What can hang from each mark:
E: H
Z: H U
F: K
S: L U
K: F U
H: L X Z
L: H S
X: B H

Every row comes from one small tree of marks. Brackets hold a mark, then the marks that hang from it, in alphabetical order. Every link used is in the known rows. Which tree was each row made from?
Known rows:
{X B H}: [ 14.4   3.5  17.0  23.2  -9.2  29.9 -35.6 -21.4  25.4  36.7  -5.6   4.1
   9.9  13.5 -10.3  -0.3 -16.2   2.3   7.2  41.7]
{L H {S U}}: [ 11.1 -18.5 -14.7 -16.7 -17.3 -12.6   0.9 -22.7  29.1  31.5 -15.0  12.2
 -12.3  21.7   7.3 -29.9   2.2 -45.7  16.1 -30.9]
{L {H Z}}: [ 18.6 -19.0  -4.6 -15.4 -41.1  -7.3  36.7  -1.4   6.2  -4.0   1.0  16.7
   0.9   3.2  -0.3 -11.9  -1.7 -12.5  -2.7 -17.4]
{K U}: [ 21.7  19.9  -0.3   6.4  -2.7  18.7 -13.7 -24.0  -2.6  12.0  -2.4  -7.9
 -11.2  15.5  15.8 -10.8   4.9  -3.5   7.8  -2.4]
{H {L S} X Z}: [ -7.4 -61.3  10.8 -41.0 -28.3 -36.4  49.9  24.7 -22.3 -17.0  41.1  41.0
 -15.5 -16.6  -2.3  11.9 -10.5 -32.9 -22.8 -44.2]
{F K}: [ -0.9 -27.2  -9.4  -6.3   5.5  11.2 -11.6 -18.2  -5.9  -7.8  -0.4  -2.3
  -0.9  19.9  -9.8  -0.8  -5.9 -34.0  14.7  -2.6]
{E H}: [  6.7 -25.3  -5.0  -6.6 -12.7  -6.9  -6.6 -15.4  22.1  -9.3   0.3  18.6
  13.4   7.7  -4.0 -20.1  -9.8  -2.9  -0.1  -3.8]
{S {L H} U}: [ -1.2 -15.4   6.6 -27.8  32.3  -9.7 -16.2 -43.0  49.0  47.1  -3.1  27.9
  -5.8  13.5  -2.8  -0.3   1.3 -21.9  18.6 -16.1]
{H {L S} {X B} Z}: [ -3.3 -42.7  16.2 -29.5 -28.6 -27.3  44.1  15.0 -16.9   0.4  37.3  43.4
 -13.1 -10.6  -8.2  12.2 -18.7 -32.9 -20.7 -25.9]
{L {H X}}: [ 15.5 -34.7   0.5 -26.8 -32.2  -7.4  44.1  13.9   8.9 -15.1  -0.3   8.7
  12.1   9.5 -11.1  -9.4  -2.8 -17.1  10.4 -21.5]
{K F U}: [  7.4   0.0   8.2   8.8  -0.6  22.5 -10.5 -52.3  -1.7  28.0   3.0  -9.7
 -19.4  33.3  30.4 -23.6  12.0  -3.7  19.9  -3.6]
{X B {H {L S} Z}}: [ 11.9 -11.4  16.3  10.1 -28.0  10.6 -15.0 -19.1  15.9  38.6  15.1  26.2
  -4.8   3.9  -5.3   3.9 -21.0 -15.3 -10.7  24.8]
{E {H {L {S U}} Z}}: [  2.3 -41.3  -4.2 -20.8 -23.0 -25.4   7.0 -22.9  19.6   1.9  18.6  43.2
  -5.1  -0.2   1.8 -16.1 -12.4 -21.2 -17.4 -24.2]
{X H}: [  8.2 -22.8   9.4   6.7  -8.6  17.0 -27.7  -6.7  17.3  12.4   1.4   0.7
   7.0   6.0  -1.5  -1.0  -5.7   2.3   3.7  16.2]
{Z {H {X B}} U}: [ 14.1 -24.6 -17.3 -26.4 -49.2 -19.0 -26.7   6.8  -0.8  11.2  -9.3 -16.6
  -3.8 -18.5  -1.8   2.5 -29.4  -4.4  19.1  17.3]
{E {H {L S} X {Z U}}}: [  1.1 -75.0  -2.2 -38.2 -43.6 -33.8  18.2  -2.6   1.2 -22.8  25.5  40.0
  -2.8  -7.0  -2.9 -12.6 -24.1 -29.1 -16.3 -28.9]
{L {H X} S}: [ 13.7 -47.9  -8.0 -28.5 -36.2 -19.5  30.4  12.1   8.7  -2.4  -3.2  12.2
  -2.4  15.4  -1.4 -23.9  -2.1 -49.4  18.6 -37.3]
{H {X B} Z}: [  0.3 -37.2  20.4 -16.1 -16.8  -9.7  24.6  11.2 -15.3  -4.9  21.0  32.3
  -2.2  -7.8 -10.6   9.3 -19.4 -10.4  -8.9 -18.2]
{X B {H L {Z U}}}: [ 12.4 -12.4  16.7   7.3 -37.1  14.4 -18.4 -22.7  11.3  30.0  13.9  17.4
  -1.8  -1.9  -5.6  10.0 -26.2  -2.6 -15.7  39.7]
{L S}: [ -2.0 -11.4  -8.6  -1.7  -4.5 -13.3 -13.7  -2.0  -0.2  12.2  -3.6   3.5
 -15.0   5.2   9.4 -14.8   1.3 -32.1   8.4 -16.5]
{E {H L {X B} {Z U}}}: [  5.2 -55.9   6.1 -29.5 -41.7 -21.3  20.0  -9.4   5.2 -17.4  23.9  39.7
   6.3  -5.6 -11.3  -4.1 -29.4 -13.4 -19.1  -8.5]
{L {H {Z U}} S}: [ 16.8 -37.9 -17.1 -20.0 -56.3 -23.3  13.2  -7.1   1.8   6.7  -5.5  13.2
 -18.5   4.9  12.8 -28.5  -5.7 -46.9   6.4 -28.2]

Which tree is each row?
[ 11.8 -28.2 -20.1 -36.3 -57.9 -30.9 -13.3  10.0  -1.7  14.9   1.6  -7.7
 -11.4 -20.2   0.2   4.6 -29.5 -19.6  10.5  11.2]
{Z {H {L S} {X B}} U}
[ -1.3 -24.4   8.3 -30.1  24.8 -15.4 -10.8 -42.2  43.2  45.3   3.3  37.4
 -10.8   7.5  -0.9   0.2  -2.3 -22.5  11.9 -23.6]
{S {L {H Z}} U}
[ -2.5 -43.2  16.2 -33.1 -41.4 -22.1  38.6   9.2 -23.5 -11.9  35.2  30.6
  -9.6 -19.1 -10.0  21.6 -28.0 -15.2 -27.2  -6.6]
{H L {X B} {Z U}}
[ -4.4 -51.8   9.8 -34.4 -44.4 -30.5  29.8   8.3 -23.6  -2.8  32.3  33.3
 -19.9 -16.2  -2.9  10.8 -27.2 -37.2 -21.3 -18.2]
{H {L S} {X B} {Z U}}
[ 16.3 -45.5  -1.7 -23.6 -46.6 -20.3  33.6   5.0   4.1   7.5   3.9  28.4
  -7.1  10.9  -2.4 -21.6 -11.1 -49.7  10.2 -36.5]
{L {H {X B} Z} S}
[ 15.0 -53.6  -1.2 -34.0 -53.7 -16.4  40.6  10.2  -4.1 -19.5   6.5  15.7
   0.8  -1.7  -4.1  -9.1 -12.9 -21.2  -0.2 -25.4]
{L {H X {Z U}}}
[ -7.5 -41.3  17.8 -32.2 -16.5 -26.5  33.6   0.4  -7.0  15.0  34.0  48.4
 -17.6  -6.3  -6.6  11.8 -18.8 -34.9 -20.2 -32.3]
{H {L {S U}} {X B} Z}
[  8.7 -10.7  17.1   8.3 -19.4  10.8 -22.8 -29.2  22.5  48.3  13.0  29.7
  -8.0   6.8  -4.0   3.1 -19.6 -16.2 -10.4  21.3]
{X B {H {L {S U}} Z}}
[  6.9 -27.8  12.1 -27.4   6.3 -11.8  12.6 -10.1  27.3  15.6   5.5  24.4
   6.9   7.1 -13.5   5.5  -6.9 -22.4  21.7  -6.6]
{S {L {H {X B}}}}
[ 16.6 -52.4  -5.8 -27.1 -58.3 -22.4  23.8   0.7  -0.3   5.7   0.7  21.2
 -12.4   7.9   2.0 -22.9 -16.7 -53.2   8.7 -30.0]
{L {H {X B} {Z U}} S}
[ -6.7 -61.6  11.1 -44.4 -41.3 -31.0  44.3  21.0 -28.8 -28.0  39.3  28.1
 -11.9 -24.9  -3.1  21.0 -20.1 -14.9 -29.8 -23.1]
{H L X {Z U}}
[ 10.1 -28.5 -14.4 -37.4 -36.1 -32.8  10.8  25.7   3.5   7.4   9.8   4.8
  -3.1 -17.3  -3.6   6.0 -11.6 -14.7  11.1 -13.7]
{Z {H {L S} X}}
[ -3.6 -30.8  -6.7 -23.2 -42.7 -31.6  14.6  -2.4 -20.5  -0.4  24.5  21.0
 -28.2 -18.4  13.6   3.7 -12.9 -29.2 -26.7 -14.6]
{H {L S} {Z U}}
[  5.0 -36.8  10.3 -33.0   5.8 -16.3  15.8  -4.6  24.4   7.0   7.7  23.0
   6.0   3.5 -10.7   5.6  -2.8 -22.3  20.0 -15.3]
{S {L {H X}}}
[ -1.1 -45.8  14.1 -20.7 -32.2 -12.9  10.8   5.2 -21.7  -7.9  17.5  21.3
  -9.2 -12.1  -4.8   7.8 -27.4 -13.8  -9.9  -9.8]
{H {X B} {Z U}}
[ 12.1 -15.0 -31.8 -28.3 -56.5 -31.5 -24.3   1.7  -0.1  16.9  -4.3 -16.0
 -16.6 -22.1  10.8  -0.5 -18.0 -14.3   7.6  12.9]
{Z {H {L S}} U}
[ 12.4 -15.4 -11.1 -29.2 -35.9 -26.9   7.2  17.5   7.5  19.2   6.8   6.5
  -0.6 -13.8  -7.8   7.1 -16.7 -14.6  12.1  -1.4]
{Z {H {L S} {X B}}}
[ -3.6 -34.9  12.1 -38.1  30.4 -14.3  -5.4 -32.2  44.5  37.6   2.2  32.0
  -2.5  11.3  -8.0   2.8  -2.8 -26.8  20.5 -26.1]
{S {L {H X}} U}
[ -7.0  -5.0  -3.3 -16.6   0.2 -17.0   8.0 -11.4   7.5  20.0  12.6  16.1
 -15.3   1.1   4.2   2.8   0.7 -25.0 -11.5 -13.5]
{H {L {S U}}}
[ -6.3 -53.4  16.9 -39.8 -25.8 -27.4  59.3  25.6 -22.4 -25.7  43.2  38.1
  -5.0 -19.5  -9.2  21.8 -11.7 -11.0 -28.3 -32.5]
{H L X Z}
[ -0.9 -67.4   3.2 -36.7 -24.0 -30.7  20.2  -8.7  13.3 -10.4  26.6  50.4
  -0.4  -1.4  -4.0 -11.9 -17.4 -27.5 -16.0 -38.3]
{E {H {L {S U}} X Z}}
[ 17.7 -39.6   2.9 -25.5 -54.0 -10.4  37.4   2.2   0.0  -6.8   4.7  17.8
   1.9   3.2  -8.0  -8.2 -18.0 -21.1   1.2 -13.7]
{L {H {X B} {Z U}}}
[ 10.4 -14.8 -10.2 -31.3 -27.0 -25.7  -0.8   8.2  14.7  28.9   5.6   9.9
  -4.2 -11.0  -7.4   6.3 -16.9 -15.5  12.1  -6.1]
{Z {H {L {S U}} {X B}}}
[  6.5 -40.7  11.2 -32.8  -9.1 -17.8  12.0 -12.8  18.2  13.0   9.9  29.6
  -1.0  -1.3  -8.1   4.7 -13.6 -24.4  14.2 -10.0]
{S {L {H {X B} {Z U}}}}
[  7.2 -57.7  -4.1 -35.9 -29.1 -25.3  23.1  -7.0  14.1  16.3   2.7  33.0
 -15.3  13.2   3.7 -23.8  -5.0 -53.2   8.7 -56.8]
{L {H X Z} {S U}}
[  5.5 -45.6  11.8 -36.2  -1.1 -21.0  21.6  -3.8  18.9   5.8  14.1  33.4
   1.3  -1.0  -8.2   5.1  -5.4 -23.0  13.4 -22.9]
{S {L {H X Z}}}
[  2.1 -68.0   3.1 -34.5 -33.1 -31.4  28.4   1.2   6.0 -20.7  28.6  47.2
   2.6  -3.7  -6.0 -11.5 -17.8 -25.9 -15.9 -35.0]
{E {H {L S} X Z}}
[  7.3 -45.5  -6.6 -31.5 -18.9 -18.3  14.7  -7.5  23.1  18.5  -6.7  18.2
  -8.5  20.7   0.7 -24.6  -2.4 -51.6  18.5 -45.8]
{L {H X} {S U}}
[ 13.4 -13.9  15.6  16.4 -30.0  20.5 -38.7 -26.2  12.4  32.8   1.3  11.6
  -2.1   3.8  -3.3  -0.4 -25.8  -1.7  -3.2  36.4]
{X B {H {Z U}}}
